What can hang from each mark
q707: q65 q924
q683: q502
q866: q924
q924: q502 q707 q866
q65: q707
q502: q566 q683
q566: q82 q502 q866
q82: q426 q566

Known rows, with every way that one mark hangs from another
q82[q426 q566[q502[q683] q866]]: [-2.516 -1.694 -0.031  6.004  0.292 -0.226 -0.824  0.203 -0.744  0.008
 -1.080 -1.248  1.331 -0.878  5.283  0.563  1.267  3.124 -2.311  0.027]
q566[q502 q866]: [-1.619 -1.026  0.744  2.907 -0.736  1.263 -2.065 -0.454  0.120  0.217
 -1.757 -2.555  1.288 -1.371  5.470  1.351  2.553  2.924 -1.096  0.515]
q683[q502[q566[q82 q866]]]: [-2.151 -1.774  1.439  2.980 -0.457  0.258 -1.127 -0.970 -0.106  2.145
 -1.422 -3.466  2.276  0.037  7.083  2.443  2.189  2.938 -1.182  2.363]
q924[q502[q566] q707 q866]: [-2.931 -0.206  1.419  3.055  1.244 -0.643  0.046 -0.190  1.918  0.239
 -2.272 -3.790  2.208 -0.181  3.335  2.374  1.839  3.043  0.993  2.580]
q683[q502[q566[q866[q924]]]]: [-1.962 -1.746  0.804  4.841 -0.452  0.012 -0.551 -0.839 -0.327  1.330
 -2.579 -2.243  2.165  1.429  6.774  2.437  2.403  3.024 -1.282  3.027]
q866[q924[q502[q566[q82] q683] q707[q65]]]: [-2.704 -0.893 -1.311  2.796  0.324 -0.390  2.017 -1.101 -0.552  0.403
 -3.183 -2.531  1.717  1.018  4.076  2.338  1.837  0.797 -0.465  2.088]
q82[q426 q566[q502]]: [-3.622 -1.240  0.943  6.619  0.239 -0.670 -2.089 -0.811 -0.116  0.038
 -1.426 -0.680  0.442 -0.725  5.364  0.454  0.955  3.446 -2.617  1.040]
q566[q82[q426] q866[q924[q502[q683]]]]: [-1.301 -1.290  0.366  2.134 -0.067 -0.272  0.105 -0.871 -1.839  0.507
 -1.747 -1.176  1.424 -0.055  4.460  0.386  1.600  2.262 -0.805 -0.327]
q866[q924[q502 q707]]: [-2.388 -0.648  0.202  4.129 -0.499 -0.177 -0.761 -1.762  0.005 -0.449
 -4.145 -1.415  0.881  1.898  3.642  1.262  1.836  2.301 -0.610  2.047]
q566[q82[q426] q502[q683] q866]: [-1.092 -1.191 -0.276  1.453 -0.220 -0.197 -0.450 -0.494 -0.766  0.752
 -0.379 -2.426  1.705 -1.610  5.109  0.653  2.416  2.214 -1.085 -1.218]
q65[q707[q924[q502[q566[q82[q426]] q683] q866]]]: [-2.419 -1.244  0.700  1.943 -0.303 -1.739  0.564 -0.486  0.421 -0.097
 -1.951 -3.687  3.239  2.975  5.018  2.886  2.604  2.476  0.304  0.789]
q707[q65 q924[q502[q566[q82]] q866]]: [-4.164 -0.856  2.301  0.162  2.020 -0.261  1.036  0.255  0.460 -0.434
 -0.969 -4.231  2.971 -0.286  4.461  2.932  1.722  1.874  0.584  2.708]
q566[q82 q502[q683] q866]: [-0.958 -1.212 -0.405  0.572 -0.791  1.243 -0.491 -0.902 -0.459  1.419
 -1.048 -3.203  1.812 -1.409  5.717  1.449  2.535  1.785 -0.741 -0.758]
q866[q924[q502[q683] q707[q65]]]: [-2.436 -0.748 -0.367  3.705  0.332 -0.377  0.686 -1.133 -0.315 -0.870
 -4.330 -2.011  1.562  1.041  3.435  1.868  2.180  1.773  0.087  1.922]
q502[q566]: [-3.727 -0.416 -0.625  6.935 -0.215 -0.392 -0.925 -1.497 -0.367  1.614
 -2.309 -2.050  0.123  0.206  7.015  3.015  1.789  2.403 -0.585  2.851]
q502[q566[q82[q426] q866[q924[q707[q65]]]] q683]: [-2.192 -1.109 -2.905  3.586  0.127 -0.596  2.750  0.059 -1.665  0.945
 -1.335 -2.251  1.679  0.196  5.381  2.047  1.492  1.026 -1.693  0.857]
q924[q502[q566 q683] q707[q65] q866]: [-3.121 -0.378  0.619  2.561  2.243 -0.836  1.824  0.600  1.561 -0.337
 -2.457 -4.546  3.074 -1.231  2.990  3.194  2.140  2.307  1.869  2.527]
q566[q82[q426] q502[q683] q866[q924[q707[q65]]]]: [-0.890 -1.409 -1.442 -0.037 -0.377  0.088  1.332  0.173 -0.872 -0.432
 -1.055 -2.092  2.170 -0.840  3.575  0.200  2.036  1.385 -2.281 -1.082]
q65[q707[q924[q502[q683] q866]]]: [-2.157 -1.239  1.379  2.530 -0.598 -0.737 -0.604 -0.778  0.835 -0.763
 -3.471 -3.751  3.167  3.074  4.848  3.107  2.974  3.039  1.040  1.235]
q707[q65 q924[q502[q566[q82] q683] q866]]: [-3.770 -0.884  1.355  0.763  2.233 -0.705  2.117  0.227  0.203 -0.280
 -1.237 -4.401  3.324  0.076  4.554  3.302  2.145  1.510  1.341  2.373]

Rows
[-0.470 -1.313 -1.276  0.439 -1.063  1.310  0.675 -1.206 -1.067  1.269
 -1.788 -1.801  1.788  0.087  5.494  1.055  2.532  1.320 -1.361 -0.582] -> q566[q82 q502[q683] q866[q924]]
[-0.735 -1.437 -1.588 -0.961 -0.892  1.568  1.301 -0.328 -0.594  0.325
 -1.740 -2.878  2.358 -0.634  4.260  1.043  2.237  0.965 -1.970 -0.632] -> q566[q82 q502[q683] q866[q924[q707[q65]]]]
[-2.791 -0.834 -1.202  3.272  0.648 -1.352  2.050 -0.825 -0.763 -0.040
 -2.682 -2.074  1.627  0.962  3.705  1.771  1.721  1.026 -0.694  1.773] -> q866[q924[q502[q566[q82[q426]] q683] q707[q65]]]
[-1.854 -1.058 -2.684  4.837 -0.052 -0.848  2.191 -0.781 -2.136  1.806
 -1.350 -1.438  1.209  0.983  6.357  1.994  1.751  1.284 -1.156  0.742] -> q502[q566[q82[q426] q866[q924]] q683]
[-3.086 -0.457  3.021  1.367  1.651  0.059 -0.894  0.324  2.053 -1.418
 -3.006 -3.973  2.585 -2.243  2.195  1.950  1.727  3.544  1.268  2.210] -> q924[q502 q707[q65] q866]
[-2.908 -0.533  1.730  3.109  1.414 -1.018  0.114 -0.778  0.551 -0.640
 -2.430 -3.141  2.599  2.194  4.304  2.467  2.656  2.704  1.904  1.975] -> q707[q924[q502[q683] q866]]
[-2.073 -1.172 -2.942  2.909 -0.309  0.498  2.686 -0.338 -1.477  1.554
 -1.900 -2.873  1.739  0.371  5.917  2.727  1.609  0.677 -1.351  1.290] -> q502[q566[q82 q866[q924[q707[q65]]]] q683]
[-2.474 -0.610 -0.950  6.067  0.282 -0.947  1.122 -2.058 -1.070  1.027
 -3.763 -1.061  0.955  2.152  5.535  2.485  2.480  1.556  0.561  2.455] -> q866[q924[q502[q566 q683]]]
[-2.460 -1.180  0.582  2.984 -0.434 -1.032  0.383 -0.558  0.736 -0.190
 -2.938 -4.012  3.341  3.427  5.322  3.589  2.986  2.485  0.859  1.653] -> q65[q707[q924[q502[q566 q683] q866]]]
[-1.254 -1.295 -0.224  1.417 -0.345 -0.273  0.358 -0.549 -1.328  0.002
 -1.747 -1.790  1.701  0.369  3.523  0.149  1.430  2.042 -1.376 -0.431] -> q566[q82[q426] q866[q924[q502[q683] q707]]]
[-2.181 -0.972 -2.004  4.319 -0.290  0.252  1.220 -0.912 -1.359  2.506
 -1.265 -3.079  1.273 -0.139  7.190  3.037  2.022  1.324 -0.336  1.020] -> q502[q566[q82 q866] q683]
[-3.681 -1.303  0.445  1.632  1.624 -1.043  1.728  0.537 -1.113 -0.606
 -0.373 -4.223  2.801  0.298  4.708  2.640  2.074  1.078 -0.026  1.669] -> q707[q65 q924[q502[q566[q82[q426] q866] q683]]]
[-1.522 -1.427  0.078  0.741  0.080 -0.116  0.656  0.034 -1.340 -0.442
 -1.772 -2.168  1.959 -0.705  3.266  0.351  1.321  1.875 -1.405 -0.307] -> q566[q82[q426] q866[q924[q502[q683] q707[q65]]]]
[-1.451 -1.221  0.846 -0.059 -1.081  1.731 -1.790 -0.918 -0.167  1.288
 -0.688 -2.973  1.421 -1.981  5.634  1.001  2.123  2.248 -1.625 -0.456] -> q566[q82 q502 q866]
[-3.014 -0.449  0.743  1.250  2.380 -1.521  2.074  0.628  1.200 -0.112
 -1.449 -4.328  3.095 -1.776  2.714  2.432  1.710  2.172  1.247  1.697] -> q924[q502[q566[q82[q426]] q683] q707[q65] q866]
[-0.594 -1.255 -1.227  1.288 -0.495 -0.133  0.772 -0.765 -1.364  0.513
 -1.088 -1.070  1.637 -0.134  4.794  0.240  2.295  1.679 -1.727 -1.096] -> q566[q82[q426] q502[q683] q866[q924]]
[-1.581 -1.351  1.101  1.750 -0.284  0.032 -0.783 -0.870 -1.686  0.332
 -1.563 -0.984  1.178 -0.373  4.377  0.079  1.296  2.544 -1.337 -0.150] -> q566[q82[q426] q866[q924[q502]]]
[-1.389 -1.420 -0.277 -0.765 -0.769  0.620  0.120  0.163 -0.561 -0.577
 -0.762 -1.874  1.750 -1.365  3.473 -0.251  1.504  1.851 -3.165 -0.717] -> q566[q82[q426] q502 q866[q924[q707[q65]]]]
[-2.708 -1.378  1.451  2.994 -1.526 -0.459 -1.803 -1.254  0.326 -0.637
 -3.291 -3.679  2.278  3.246  5.342  2.831  2.775  2.705 -0.179  1.373] -> q65[q707[q924[q502]]]
[-3.668 -1.257  0.400  2.712  1.452 -0.434  1.509  0.479 -0.806 -0.675
 -1.412 -4.487  2.795  0.711  5.040  3.356  2.483  1.155  0.493  2.398] -> q707[q65 q924[q502[q566[q866] q683]]]
